Known rows, with every step that occurs
mirusa-siven-lova-peser-bukad-nafa-zupo: [ 2.66 -1.49 -4.38  0.94  2.86 -0.35  0.65 -1.20  5.21  1.05  1.28  3.90
  1.20 -1.87 -0.15  0.29  2.75  0.43 -1.62  0.68  0.09 -0.39]
bukad-nafa-zupo-siven: [ 2.72  1.52 -2.72 -0.34  2.31 -1.63  1.38 -2.97 -0.18  1.95  0.59  3.59
 -3.22  2.84 -1.76  0.06  0.92 -0.50 -0.09  0.36 -0.14 -1.13]
lova-peser-bukad: [-0.39 -1.60 -2.42  0.62  0.79  1.74 -0.65 -0.57  2.44 -1.89  1.17  1.53
  2.39 -4.03  2.12 -1.42  2.18  1.29  1.66 -0.13 -0.43 -1.34]
rukup-zupo: [ 3.26 -1.71 -1.40  0.36  1.23 -0.11 -0.65 -0.24  2.41  1.07  0.56 -1.22
  0.35  0.32 -1.00  3.34  2.14 -0.87  5.88 -0.54  0.33 -1.36]
peser-bukad: [ 0.02  0.86 -1.87  0.50  1.40  0.61  0.15 -0.94  0.97 -1.22  0.92 -0.82
  1.60 -1.38  1.65 -2.80  1.35 -0.04  3.05 -0.07  0.10 -1.23]
rukup-bukad-nafa-zupo-siven-lova-peser: [ 1.05 -4.40 -3.53  1.85  1.99 -0.54 -0.23 -1.24  2.21  0.14  1.20  2.63
 -0.02 -2.90  0.32 -0.39  0.03  1.05 -2.41  0.20 -1.20 -1.32]
peser-bukad-nafa-zupo: [ 2.26  0.40 -4.09  0.14  2.16 -0.69 -0.31 -3.08  2.11  2.18  1.25  2.91
  0.06 -0.47 -1.43 -0.35  2.14 -1.70 -0.24 -0.34  0.49 -0.36]
rukup-bukad: [-0.72 -3.42 -2.69  1.29  0.39 -1.53 -1.62 -1.38 -1.23  0.56  0.58 -2.07
  1.98  0.94  0.17  1.40 -1.58 -2.04  1.61 -0.31  0.88 -0.23]
mirusa-siven-bukad-nafa-zupo: [ 3.06 -0.60 -4.73  0.72  1.35 -1.96 -0.03 -2.50  2.75  3.45  1.86  4.57
  0.80  2.81  0.03  2.81  3.11  1.06 -0.92  0.23  1.16 -0.46]
zupo-siven-bukad-peser: [ 0.13  1.78 -4.66  1.67 -0.31 -0.92  0.33 -1.25 -1.64  1.27  1.86  2.69
 -1.64  3.49  2.01 -2.93  3.09  3.74  4.31  0.91  1.29 -2.31]
rukup-zupo-siven: [ 3.04  0.43 -1.14 -0.16  1.71 -0.53  1.57 -0.57  0.10  0.08 -0.29 -0.45
 -1.61  2.44 -1.10  1.16  1.05  0.63  5.89  0.26 -0.64 -2.15]
zupo-siven-sepi: [ 1.46 -0.05 -2.46  0.75  1.37 -0.70  0.37 -0.98 -0.32  0.66  0.77 -0.19
 -1.20  3.24  1.89 -0.73  1.35 -0.79  0.28  0.86  0.31 -1.64]
peser-bukad-nafa-zupo-siven: [ 2.24  2.20 -3.31 -0.33  2.45 -0.99  1.87 -2.82 -0.04  0.91  0.28  2.79
 -1.92  1.74 -1.43 -1.76  1.04 -0.09  0.95  0.47 -0.53 -1.37]
mirusa-siven: [ 1.90 -0.31 -0.85  0.29  1.85 -1.05  1.37  0.98  3.52  0.11  0.61  1.47
  0.64  3.95  1.58  3.92  1.84  1.09  1.10  1.67  1.70 -0.25]
mirusa-siven-zupo: [ 3.07 -0.22  0.00 -0.14  1.10 -3.04  0.94  0.29  4.95 -0.48  2.01  0.41
 -0.81  2.68  1.61 -1.14  0.65  0.29  1.24 -0.93  0.92 -0.05]
nafa-bukad-siven: [ 2.75 -2.81 -2.42  0.44  0.02  0.08 -0.41 -0.32 -1.13  0.68  2.17  0.95
  1.82  2.59  2.45  1.80  3.47  2.13  2.65 -0.43  2.20 -0.92]
lova-peser-bukad-nafa-zupo-siven-mirusa: [ 0.28 -0.33 -3.87  0.53  1.56 -1.36  0.67 -2.67 -1.45  1.25  1.44  4.61
  1.80  0.95  2.78 -1.09  2.43  3.07 -2.62 -0.42 -1.12 -1.33]
nafa-zupo-siven-bukad: [ 1.53  0.50 -4.01  0.87  0.45 -1.73  0.66 -2.84 -1.58  1.72  1.92  3.36
 -0.53  1.63  1.37 -1.59  1.95  2.46  3.26 -0.57 -0.62 -1.80]
peser-bukad-siven-sepi: [ 0.25 -1.61 -4.79  1.61  0.60  0.68 -0.80  1.44  1.73  0.32  1.54 -0.82
  2.84  1.51  3.97 -0.25  3.53  0.99  2.12  1.17  1.84 -0.67]
peser-bukad-siven: [-0.28 -0.42 -3.50  1.05  0.59  0.80 -0.01  1.59  1.56 -0.61  1.50  0.25
  2.44  0.70  3.00 -0.19  2.86  2.88  4.22  0.87  1.66 -0.44]
bukad-nafa: [ 1.66  0.04 -1.13  0.60  1.26 -0.69 -0.90 -2.17  1.45  1.73  1.39  0.86
 -0.59  3.42  0.51  2.10  1.15  0.11 -3.42  0.35  1.34 -1.49]
lova-peser-bukad-nafa-zupo-siven: [ 1.98  0.61 -3.71 -0.27  2.07 -0.28  1.35 -2.53  0.91  0.55  0.44  4.32
 -1.48  0.04 -1.11 -0.86  1.58  0.76  0.05  0.42 -0.86 -1.42]
rukup-zupo-siven-lova-peser-bukad: [ 1.07 -1.76 -2.48  1.31  2.06  1.66  1.04  0.54  3.22 -2.65  0.58 -0.37
  2.07 -4.88  1.70 -3.31  1.79  2.48  3.95  0.20 -1.88 -2.40]

Rows
[ 0.70 -1.31 -2.30  1.53  1.77  1.05 -0.42 -1.14  3.47 -0.81  1.44  0.67
  1.99 -1.72  2.07 -1.56  1.68  2.12 -3.48  0.51 -0.19 -2.18]
siven-lova-peser-bukad-nafa
[-0.57 -2.39 -4.03  1.12  0.12  1.70 -0.60  2.05  2.62 -1.07  1.69  2.12
  3.09 -1.39  3.43  0.87  3.44  3.99  3.11  0.81  1.21 -0.54]
lova-peser-bukad-siven
[ 2.16 -1.57 -4.33  1.06  2.52 -0.11 -0.43 -2.32  3.87  1.39  1.71  3.44
  0.45 -3.48 -0.45 -1.33  2.25 -0.63 -1.61 -0.31 -0.36 -0.65]
siven-lova-peser-bukad-nafa-zupo
[ 1.21 -0.32 -2.69  1.46  0.04 -1.01 -1.14 -2.75  0.46  2.10  2.28  1.29
  1.37  3.80  2.53  1.18  2.05  2.99 -2.87 -0.05  1.01 -2.38]
siven-bukad-nafa
[-0.15 -2.08 -2.24  1.65  1.69  1.53 -0.15  0.03  3.30 -2.36  1.61  0.37
  2.25 -5.61  2.85 -3.77  1.68  1.65  1.02 -0.04 -1.06 -1.63]
siven-lova-peser-bukad
[ 1.34  1.01 -2.58  1.09  0.35 -1.19  0.25 -2.76 -0.74  1.45  1.65  1.52
  0.24  5.05  2.20  0.18  1.47  3.96 -2.24  0.46  0.29 -2.95]
zupo-siven-bukad-nafa
[-0.09 -1.11 -2.09  1.37  1.99  1.37  0.98 -0.04  2.39 -2.83  1.06  0.58
  1.38 -4.61  2.68 -4.64  1.21  2.44  1.51  0.32 -1.65 -2.11]
zupo-siven-lova-peser-bukad
[ 0.87 -3.04 -2.69  0.99 -0.61 -2.92 -1.28  0.54  1.96  0.16  2.50 -1.43
  0.97  1.42  1.86 -1.70 -0.54  0.50  2.75 -1.74  1.36  0.38]
rukup-bukad-siven-zupo
[ 2.88 -0.45 -3.36  0.15  1.95 -1.45 -0.89 -3.26  2.01  3.41  1.60  3.78
 -1.61  0.94 -1.91  2.01  1.97 -2.26 -1.46 -0.43  0.97 -0.04]
bukad-nafa-zupo
[ 3.83 -2.22 -1.22  0.00 -0.33 -2.05 -0.52 -0.76  1.24 -0.04  3.28 -0.14
  0.16  1.58  2.33 -2.81  1.88  1.16  2.45 -2.61  1.26 -0.56]
nafa-bukad-siven-zupo
[-1.65 -2.58 -3.95  1.60  0.05 -0.11 -0.90  0.82 -0.36  0.28  2.50  2.76
  5.13  0.35  6.24  0.47  3.81  5.38 -0.21 -0.10  0.70 -0.58]
lova-peser-bukad-siven-mirusa
[ 0.84 -0.32 -2.28  1.23  2.03  0.84  0.76 -1.17  2.46 -1.27  0.93  0.87
  1.15 -0.74  1.89 -2.39  1.24  2.97 -3.06  0.89 -0.75 -2.64]
zupo-siven-lova-peser-bukad-nafa
[ 1.79 -0.24 -2.79  1.31  0.44 -1.35  0.23 -1.28  2.32  1.68  1.78  1.92
  2.43  5.78  2.99  3.22  2.61  4.19 -2.79  1.16  1.55 -2.02]
mirusa-siven-bukad-nafa
[ 0.89  1.08 -2.02  0.60  1.49  0.26 -0.14 -1.97  1.62  0.06  0.94 -0.26
  1.49  1.67  1.16 -0.72  1.37  0.82 -1.84  0.49  0.72 -1.83]
peser-bukad-nafa
[ 1.87 -5.74 -2.22  1.94  0.89  1.05 -0.94  0.60  2.52 -0.70  2.76  2.27
  1.67 -3.44  3.43  0.18  2.93  3.11 -0.45 -0.35  0.23 -1.36]
nafa-bukad-siven-lova-peser
[-1.39 -0.97 -3.55  1.54  0.49 -0.78 -0.43  0.60 -1.31  0.69  2.38  1.26
  4.57  2.00  5.90 -0.49  3.35  4.57  0.69 -0.08  1.04 -0.51]
peser-bukad-siven-mirusa
[ 1.95 -2.95 -2.50  1.45  2.33 -0.08  0.21 -1.23  3.15  0.22  1.62  4.02
 -1.56 -2.94  0.72 -0.81  1.29  1.53 -2.63  0.21 -1.20 -1.61]
bukad-nafa-zupo-siven-lova-peser
[ 0.47 -4.89 -2.42  2.35  1.08  0.85 -1.10  1.67  3.92 -0.54  2.52  2.64
  0.83 -3.48  3.38  0.78  2.40  3.14 -0.44  0.34  0.26 -0.89]
bukad-siven-lova-peser
[ 0.55  1.28 -3.44  0.45  1.99 -2.13  1.12 -2.90 -2.34  1.70  1.39  3.19
  1.33  2.64  2.42 -2.04  1.93  2.31 -1.72 -0.38 -0.78 -1.26]
peser-bukad-nafa-zupo-siven-mirusa
[ 0.63 -1.25 -3.34  1.18  2.36  1.00  0.98 -0.69  2.66 -1.81  1.15  2.07
  0.87 -5.60  1.39 -4.48  1.63  1.27  2.08 -0.02 -1.76 -1.46]
nafa-zupo-siven-lova-peser-bukad
[ 1.97 -1.18 -1.37  0.48 -0.12 -2.25 -0.73  0.59  3.15  0.24  3.06  0.28
 -0.95  1.45  2.30 -2.08  1.18  1.19  2.41 -1.73  1.32  0.03]
bukad-siven-zupo
[-0.74 -1.89 -2.79  1.56  0.29 -1.61 -1.02  0.37 -1.32  1.99  2.71  2.22
  2.94  3.42  5.43  1.88  3.07  3.96 -0.53 -0.23  1.53 -0.24]
bukad-siven-mirusa
[ 0.00  0.54 -4.70  2.02 -0.64 -0.76 -1.17 -1.23 -0.47  1.86  2.50  2.45
 -0.53  2.23  2.24 -1.93  3.65  2.76  3.73  0.43  2.00 -1.71]
siven-bukad-peser
[ 1.85  0.03 -3.78  0.09  1.98 -2.13  0.95 -3.01 -1.03  1.88  0.14  2.16
 -1.69  2.89 -2.18  0.44 -0.42 -1.09  0.24  0.34 -0.11 -0.88]
rukup-bukad-nafa-zupo-siven
